Each row was made from one walk, in order. Every step used is in the known rows, and no mark comes twice. Write each row's walk.
In the rows, 128 means zero.
Known rows
k/n/m/x: [113  92 141 148  56 132 151 113 139 122 117 150 148 144 186 113 118 135
  90 129 124 143 111 119  91 203 105 133 175  99 150 147 123 144 152 113
 162 123 136 136 131 137 120 163  83 147]
j/a/c/l: [116 139 142 142 134 133 177 130 175 143 183 135 150 122 138 126  62 173
 163 122 128 127 111 136 121 118 117 111 138  81 128  88 132 100 138 111
 149 132 150 118 118 115 126 112 133 139]
x/v/n/k: [122  88 144 153  52 138 130 112 143 118  88 143 131 153 200 108 114 113
 101 137 137 146 132 141 110 178 122 133 174 111 167 148 134 149 129 105
 165 113 139 136 124 145 123 156  95 145]
x/v/n: [119 103 135 152  95 134 129 122 141 121  97 138 126 146 184 113 126 118
 107 135 129 139 133 134 121 175 121 132 147 112 170 144 134 146 125 114
 154 115 135 133 122 137 126 142 114 139]
l/c: [127 153 141 126 111 137 150 107 124 127 133 117 145 120 128 154 113 146
 124 129 140 125 128 116 122 120 136 126 124 111 121 115 137 129 127 118
 133 136 135 123 114 135 129 143 126 124]
c/l: [126 134 131 131 119 138 149 122 133 125 158 126 150 116 120 127 125 149
 132 128 131 131 123 134 136 124 126 123 134 102 141 116 136 108 137 120
 137 140 142 124 124 121 127 132 119 124]
m/x/v/n/k: [116  81 144 156  39 136 136 101 146 119 107 155 145 157 244 109 120 114
  95 132 135 147 117 135 103 206 113 135 182 107 180 154 136 151 141 109
 174 111 139 139 133 143 121 157  93 148]
m/x/v/n/k/j/a: [117  67 163 172  82 139 160 107 169 144  80 158 193 165 252  93  79 127
  84 129 125 146 100 146  91 193 104 131 175  84 183 124 143 155 137  93
 181  97 139 125 122 155 120 132 101 161]
g/j/m: [138 111 137 147 144 128 148 135 136 117 131 124 123 129 125 129 118 148
 131 139 126 132 101 128 106 132 119 131 113 115 120 129 122 141 130 118
 137 126 138 135 109 115 122 121 109 140]
j/m/x/v: [117  99 141 155 110 131 146 123 126 118 107 160 145 156 203 138 125 112
  99 135 122 130 102 117 104 185 119 129 150  89 173 150 127 151 134 121
 145 114 135 133 136 138 123 140 111 142]
v/x/p: [124 133 128 133 136 122 116 128 132 120 158 140 169 138 184 121 105 139
 168 126 127 135 122 124 124 147 127 128 142 141 136 124 116 130 149 126
 130 139 132 135 154 121 120 119 153 139]
e/x/v: [117  93 141 141 159 118 123 125 113 119  91 143 124 129 175 112 160 109
 131 129 132 132 136 131 129 159 128 129 119 110 146 140 120 144 103 122
 133 132 131 132 105 139 128 137 156 128]
e/x/v/n: [112  84 140 150 128 122 128 113 129 114  90 140 123 129 196  97 152 110
 126 132 129 141 128 135 120 186 118 129 130 109 161 145 125 150 107 110
 149 124 135 138 101 138 123 146 144 138]
v/n/m/x/e: [117  80 139 152  18 126 149 102 146 134 140 124 101 137 212 109 142 125
  96 127 116 142  83 128  88 216  97 143 136 103 159 144 140 140 147 109
 150 120 135 139 139 120 117 156  84 149]
x/p: [128 142 127 120 140 123 119 138 128 117 146 138 158 137 150 134 123 143
 151 127 129 133 133 121 127 113 141 125 129 135 133 126 121 129 136 134
 126 143 125 129 144 131 124 113 147 131]
n/k/j/a/c: [125  97 156 147 123 134 160 127 169 158 108 140 161 149 159 109  35 151
 141 124 125 136 103 142 111 116 116 122 163  89 120  91 129 129 130 100
 161 112 142 117 110 145 123 108 121 155]
k/j/v/n/m/x/e: [126  44 159 162  47 136 147  92 143 136  82 127 125 155 224 104 128 136
  78 133  98 146  61 126  88 199  97 144 156  77 188 147 148 151 137  92
 168 111 135 129 121 135 113 133  66 163]
p/x: [123 129 140 116 118 118 137 126 126 125 123 142 132 143 136 134 149 138
 140 127 126 129 137 133 129 112 125 136 149 124 123 127 132 136 133 125
 133 127 143 132 128 144 131 131 153 128]
g/j/m/x/p/c: [137 111 145 140 120 124 154 131 130  98 176 161 181 139 182 142 121 190
 155 133 130 141  82 105  91 130 122 127 156  94 127 127 125 129 172 125
 139 155 133 136 127 116 114 112 116 147]
v/n/k: [125 104 136 140  52 135 135 108 146 120 116 131 131 136 166 108 106 127
 117 133 133 145 118 139 108 156 121 129 166 126 140 139 133 137 135 108
 155 118 137 136 126 133 120 149  96 143]
c/a: [125 145 138 119 101 113 123 115 136 126 140 130 119 128 114 140 113 128
 133 133 137 131 138 121 117 127 122 127 156 120 119 135 124 135 130 119
 134 143 123 130 122 134 129 134 121 128]
a/c: [121 125 128 129 122 127 136 130 144 136 146 130 106 133 134 129  90 143
 159 126 128 129 123 124 133 128 125 125 145 114 119 115 122 121 132 126
 144 128 138 128 120 127 127 118 131 135]
n/m/x: [118 110 136 143  70 127 144 119 132 128 141 140 146 141 170 127 118 125
 106 125 127 133 107 122  95 181 114 132 158 112 142 138 126 135 148 125
 144 124 134 132 142 134 122 143  96 140]
j/m: [127 122 134 139 127 130 145 131 126 118 116 135 132 135 126 136 113 125
 119 135 119 128 105 121 111 134 126 123 134 108 133 135 124 138 128 118
 125 120 132 130 130 128 123 134 114 138]
v/x: [124 121 130 141 123 126 127 120 131 133 141 130 139 129 163 115 111 125
 146 127 126 129 117 131 126 162 112 131 138 134 130 126 122 129 143 120
 131 122 135 134 137 119 123 134 135 137]
g/j/a/c: [130 120 142 148 160 120 159 141 178 144 168 126 120 127 145 119  67 177
 170 125 131 127 111 135 109 120 112 124 111 113 102  95 121 125 130 120
 153 125 142 127 100 110 126  95 138 145]
g/h: [132 130 134 131 113 125 129 144 140 134 142 130 143 141 149 127 142 144
 146 132 132 130 136 124 126 132 124 125 138 141 152 129 137 137 129 140
 130 143 132 133 140 138 133 142 119 126]
x/p/c/l: [129 144 140 122 112 136 149 130 125 104 187 151 194 123 135 137 124 191
 164 126 136 140 120 119 128  93 138 118 168  85 135 107 136  94 166 123
 128 171 139 122 133 123 122 124 129 129]
n/k: [131 115 137 130  86 132 129 118 129 124 118 133 134 135 144 123 115 124
 122 130 136 136 126 135 118 131 129 130 154 127 124 134 128 130 131 119
 138 125 132 131 130 134 125 141 109 133]
m/x/p: [123 133 126 124 127 122 124 125 131 117 163 150 172 140 193 136 129 144
 145 122 127 134 118 115 119 143 133 127 138 130 147 132 123 131 148 137
 136 141 124 132 152 130 122 113 144 134]
n/k/x: [131 103 139 131  74 137 142 116 125 124 134 149 150 136 174 120 137 131
 120 126 136 143 123 135 115 161 123 131 167 115 132 144 127 125 139 114
 147 129 138 133 129 134 123 151 106 139]
k/n/v: [120  88 144 138  95 137 129 124 145 113  98 147 120 143 147 104 124 142
 101 137 125 141 134 124 110 161 121 131 170 103 156 145 123 141 130 107
 160 126 134 135 119 134 123 149  88 140]
m/x/v: [119 104 135 144 112 129 130 120 127 128 118 153 141 148 207 130 138 116
 106 127 130 129 127 124 122 178 121 134 144 109 168 144 131 141 133 130
 147 122 131 131 134 138 128 135 124 132]
m/x/p/c/l: [125 135 140 123  97 135 155 117 128 106 204 163 206 126 178 139 128 193
 158 122 135 141 106 112 120 123 128 120 178  80 147 112 138  96 178 127
 138 168 138 125 142 124 120 124 126 131]
p/c: [132 125 137 125 110 130 139 126 118 119 139 144 145 126 119 134 131 156
 137 127 133 132 120 119 122 111 125 126 160 102 116 120 136 113 150 126
 121 143 128 125 122 127 126 132 120 130]
n/k/j/v/x/p: [136  84 157 146 121 136 116 108 130 121  92 148 201 165 215 112  81 148
 143 133 117 146  98 130 112 133 128 131 187 115 161 132 122 145 143 100
 157 126 136 129 137 143 114 110 115 159]
m/x/v/n/k/j: [120  60 152 162  60 143 139 100 142 133  70 153 170 165 241  95 104 118
  84 134 127 151 107 141 111 198 110 139 189  92 188 141 142 158 141 100
 185 107 141 131 118 159 120 145  89 153]

Write each row's walk
[127  88 146 144  73 139 138 121 121 122 105 163 149 154 208 119 145 121
 106 130 139 145 136 137 116 180 125 134 174 100 159 152 128 137 132 112
 157 125 141 133 127 145 126 158 106 140]
n/k/x/v
[127 109 142 114  99 113 137 120 121 135 122 130  86 140 157 131 181 135
 137 126 119 128 120 133 132 122 116 146 117 115 126 128 142 133 127 121
 124 131 140 132 128 132 130 136 156 126]
p/x/e
[122 120 146 134  62 125 145 126 123 107 170 165 192 147 184 140 114 168
 136 123 132 141 104 106  87 147 124 126 191  96 134 128 125 122 177 128
 135 154 131 130 153 135 117 134 105 145]
n/m/x/p/c
[131  83 148 148 126 141 131 106 142 128  69 129 151 146 159 108 106 142
 104 137 107 140  98 132 119 138 122 130 160 101 171 136 142 146 122  99
 161 111 133 124 107 141 120 113  95 152]
k/j/v/n
[139  49 162 151  91 136 126  93 126 143  72 125 123 152 214 104 117 129
 116 133 109 140  76 138 117 156 105 144 155 100 159 135 140 141 131  90
 150 115 135 127 122 130 117 131 100 155]
n/k/j/v/x/e
[116  68 150 171 101 141 154 112 139 129  68 155 169 164 221 108 101 118
  82 139 111 143  85 127 104 201 107 133 168  70 196 142 138 165 138  98
 170 101 141 131 118 152 118 135  93 158]
k/j/m/x/v/n
[117 110 145 143  32 128 150 115 140 102 168 162 190 148 206 123 105 170
 130 126 130 151  97 110  79 174 116 127 202  94 149 133 131 128 181 116
 151 147 136 136 149 134 112 141  93 155]
v/n/m/x/p/c
[113 102 137 153  40 131 150 108 148 123 139 137 145 141 191 111 110 128
 100 129 124 143 101 126  86 206 104 131 168 110 157 143 130 143 152 112
 159 116 139 138 139 132 117 152  83 150]
v/n/m/x
[116  94 145 144 104 131 118 125 148 107 129 157 161 153 203  96 101 154
 143 135 124 149 128 120 105 182 119 131 183 117 163 141 111 144 152 105
 162 136 138 142 144 128 115 139 114 152]
k/n/v/x/p
[114 105 147 140  87 123 138 119 138 119  92 153 129 161 190 117 148 128
 119 135 127 139 142 138 123 159 117 139 165 109 165 142 138 154 130 112
 158 116 150 138 122 152 129 146 138 139]
p/x/v/n
[113  95 144 165  51 133 140 124 143 120  94 138 132 155 182 111 109 114
  92 138 129 143 128 133  95 197 118 134 167 100 170 148 129 152 133 107
 160 115 142 135 128 143 122 157  84 149]
x/v/n/m
[119 115 147 129 117 120 133 130 122 124  95 156 130 160 169 134 155 125
 124 131 129 130 150 134 131 133 127 140 156 109 150 137 133 148 126 123
 143 123 145 132 126 155 134 139 151 129]
p/x/v
[117 107 164 131  56 118 124 111 147  95 151 175 168 151 183 116  88 180
 156 139 139 155 130 104  87 161 109 128 243  85 144 140 114 135 175  94
 160 165 132 141 132 133 114 151  97 154]
k/n/v/x/p/c/a
[119 131 132 132 113 137 156 122 150 133 175 129 129 121 125 127  86 164
 164 126 130 132 117 130 140 124 123 120 151  87 132 104 130 101 142 118
 152 141 152 125 115 119 126 123 122 132]
a/c/l
[133 115 135 144 142 122 143 133 139 107 166 146 166 141 189 136 119 163
 145 133 125 137  91 115  96 148 125 129 124 116 137 134 117 145 150 127
 145 140 134 139 133 117 115 107 126 145]
g/j/m/x/p
[126  74 157 161  81 142 141 108 143 125  64 128 156 156 158 107  89 136
  87 139 107 145  92 131  93 158 116 131 180  90 170 139 136 151 129  92
 167 109 139 126 113 147 117 129  66 161]
k/j/v/n/m
[134  58 152 144  27 138 141  90 139 118 111 140 101 143 231 111 165 142
 103 132 115 153  85 134 101 187 110 138 159  94 170 166 144 134 127  91
 160 121 137 137 124 121 115 153  79 155]
j/v/n/k/x/e
[144 101 143 141 152 128 125 122 137 115 120 122 117 132 141 131 135 160
 130 136 125 130 113 127 115 117 126 133 122 124 133 139 127 136 120 122
 147 129 132 131 105 114 124 107 107 138]
g/j/v
[126 108 137 134  54 135 137 114 142 107 149 156 179 145 216 110 124 150
 137 128 134 159 120 133 104 172 129 128 180 120 153 146 125 134 151 107
 161 137 139 140 141 135 115 143 111 151]
v/n/k/x/p
[134  90 159 136  40 140 142 102 133  88 138 178 192 154 223 126 129 187
 139 131 128 162  99 117  90 147 130 123 225  85 160 155 135 123 163  99
 161 147 137 135 133 134 110 138  86 161]
j/v/n/k/x/p/c
[130  94 149 139  60 138 131 103 142  96 128 163 177 156 231 120 126 158
 130 132 123 158 107 126  96 164 133 125 193 110 173 163 127 139 141 100
 169 132 137 138 138 135 112 133  95 159]
j/v/n/k/x/p
[115 116 148 146  22 139 171 108 145 100 198 160 212 136 199 120 103 192
 137 127 132 155  92 117  86 170 114 121 209  68 161 122 138 109 191 108
 159 158 150 132 144 127 112 147  83 151]
v/n/m/x/p/c/l
[123  62 158 170  73 147 150 116 139 123  39 149 162 169 195 103  82 113
  82 145 121 151  98 140 100 174 118 133 185  76 180 141 136 165 128  85
 171 102 146 131 111 160 118 149  78 160]
x/v/n/k/j/m
[129  75 152 165  63 132 147 101 158 111 133 132 134 145 204 114 117 159
 102 137 120 144  85 126  73 196 103 136 161 107 163 154 130 151 144 106
 179 118 142 140 115 118 113 130  62 160]
g/j/v/n/m/x
[108  77 148 161  57 134 146 118 135 121  91 163 150 161 220 113 122 122
  74 133 127 143 124 120  94 223 107 137 183  83 176 156 125 156 146 112
 172 118 139 137 129 148 122 169  82 149]
k/n/m/x/v
[129 141 147 115  79 116 134 114 128 116 150 146 135 126 109 146 114 155
 143 132 142 135 130 111 110 108 119 126 188  96 108 128 131 119 151 117
 127 157 122 127 116 134 127 141 112 129]
p/c/a
[129  84 145 145  74 143 137 108 143 134  79 128 157 144 163  94  92 129
 105 134 126 149 108 145 117 148 117 133 172 110 151 125 139 145 135  96
 165 114 139 128 112 149 120 138  92 149]
v/n/k/j
[131  91 147 146  59 138 130  97 147 109  95 137 131 147 180 118 111 135
 107 137 123 144 106 133 101 149 126 127 180 114 160 155 135 142 125 100
 162 112 134 134 124 133 118 140  80 151]
j/v/n/k
[113 115 135 147  49 126 140 117 149 111 156 146 175 150 212 118 105 142
 122 127 124 147 104 119  84 191 119 129 170 118 160 142 123 144 160 118
 158 132 135 139 155 134 114 137  99 153]
v/n/m/x/p
[109  96 156 151  42 124 148 122 140 118  88 153 135 170 188 117 132 125
 103 136 127 144 137 137  95 179 115 142 187  98 165 145 133 160 138 105
 165 114 157 139 128 159 126 163 108 148]
p/x/v/n/m
[114  94 135 154  81 131 135 110 143 123 117 151 140 148 227 113 132 118
 101 131 128 139 119 129 113 204 112 133 154 107 184 149 137 148 138 119
 163 114 135 136 131 136 124 143 110 142]
m/x/v/n
[122  71 150 159  60 144 160  98 144 127  86 147 174 154 203 103  83 127
  91 137 116 150  70 133  92 183 106 131 188  84 169 138 137 156 148  90
 171 103 142 134 123 148 113 143  76 161]
v/n/k/j/m/x
[118  93 137 153  83 138 141 119 136 122 114 154 142 146 211 109 146 126
 107 131 129 147 129 134 118 204 115 133 159 100 177 153 134 142 133 109
 163 121 141 136 121 135 124 152 110 144]
k/x/v/n
[126 107 149 136  96 129 121 127 132 103 164 162 175 148 181 116 103 172
 166 130 131 142 117 114 103 141 123 127 196 107 143 124 119 120 168 114
 137 151 136 135 149 123 116 126 120 147]
n/v/x/p/c
[114  69 148 152  85 126 129 105 131 111  78 145 127 137 212  93 140 107
 119 133 138 149 126 142 110 187 119 130 157 108 160 151 124 153 111 101
 160 121 139 141 103 146 121 160 124 143]
e/x/v/n/k
[114  74 149 167  35 139 153 103 145 110  94 162 150 164 242 119 105 111
  86 139 127 148  94 128  86 214 112 130 187  86 184 161 132 160 141 100
 170 103 143 141 134 143 115 162  79 157]
j/m/x/v/n/k
[126  48 153 157  39 138 160  93 142 136  85 133 129 151 225 101 115 123
  87 135 107 150  53 133  95 195  98 141 156  77 171 139 147 152 143  87
 161 108 139 134 122 137 112 148  79 160]
v/n/k/j/m/x/e
[125  93 136 140  89 124 150 113 126 130 134 133 102 135 191 136 152 122
 110 129 110 129  74 117 106 175 108 136 110  94 149 141 137 136 136 118
 125 122 127 133 139 116 120 137 116 139]
j/m/x/e
[123  82 150 153  71 138 151 108 146 114 104 157 206 163 227 110  77 141
 114 136 116 155  76 126  89 169 121 127 188  91 174 135 130 157 156  95
 169 119 139 135 138 151 109 128  94 164]
v/n/k/j/m/x/p
[121  66 157 164  66 140 147  96 147 126  83 141 169 159 201 108  95 139
  82 135 106 145  78 125  86 189 106 133 188  85 184 146 139 153 142  96
 177 107 139 129 122 147 114 130  64 164]
k/j/v/n/m/x
[126 121 157 121   6 122 143 101 141  96 172 175 185 143 197 127 111 178
 153 132 148 166 122 116  86 153 119 125 240  88 133 146 129 125 174  96
 160 167 134 139 129 141 114 155  95 153]
v/n/k/x/p/c/a
[129  73 141 139  21 136 147 101 138 129 131 133 102 133 217 101 162 133
 111 128 126 153  99 141 107 196 105 141 146 105 152 149 141 130 138  98
 153 126 139 139 126 121 118 163  96 147]
v/n/k/x/e
[125  68 152 160  74 144 133 112 140 133  52 141 157 162 198  93  97 117
  91 138 129 150 122 147 118 168 119 137 181  95 175 135 139 155 129  95
 174 109 142 129 109 158 123 144  92 151]
x/v/n/k/j
[130  81 151 145  47 142 142  95 141 108 112 154 147 147 210 115 133 144
 107 134 123 153 102 133  97 178 119 128 191 104 167 165 135 137 133  96
 169 116 141 136 123 132 115 150  77 157]
j/v/n/k/x
[134  83 152 163  77 133 140 114 155 109 114 120 120 142 160 113 113 159
 109 142 122 144  99 132  81 166 112 134 154 112 148 149 128 149 132 102
 170 120 143 138 106 119 116 130  65 158]
g/j/v/n/m
[112  89 141 165  79 134 151 112 142 113 104 157 143 156 225 123 117 115
  94 138 119 140  96 121  95 211 110 129 161  87 189 155 133 157 139 109
 161 106 139 138 133 136 118 148  98 151]
j/m/x/v/n
[125  94 139 141  42 140 146 105 141 120 131 148 147 136 196 104 129 135
 115 129 133 153 114 140 105 187 115 131 179 114 148 149 132 133 143 102
 163 122 143 138 126 132 118 159  93 149]
v/n/k/x
[123 130 146 135  95 136 173 119 126  96 192 169 213 134 177 148 114 189
 150 129 127 141  82 106 102 130 127 115 185  60 152 119 135 105 179 117
 133 160 142 127 144 123 114 129 113 141]
j/m/x/p/c/l
[122  80 155 156  80 136 137 105 147 114 101 151 200 168 225 113  92 153
 104 134 106 151  82 118  84 174 120 130 190  92 191 144 131 155 149 101
 175 123 136 131 138 150 111 114  81 167]
k/j/v/n/m/x/p
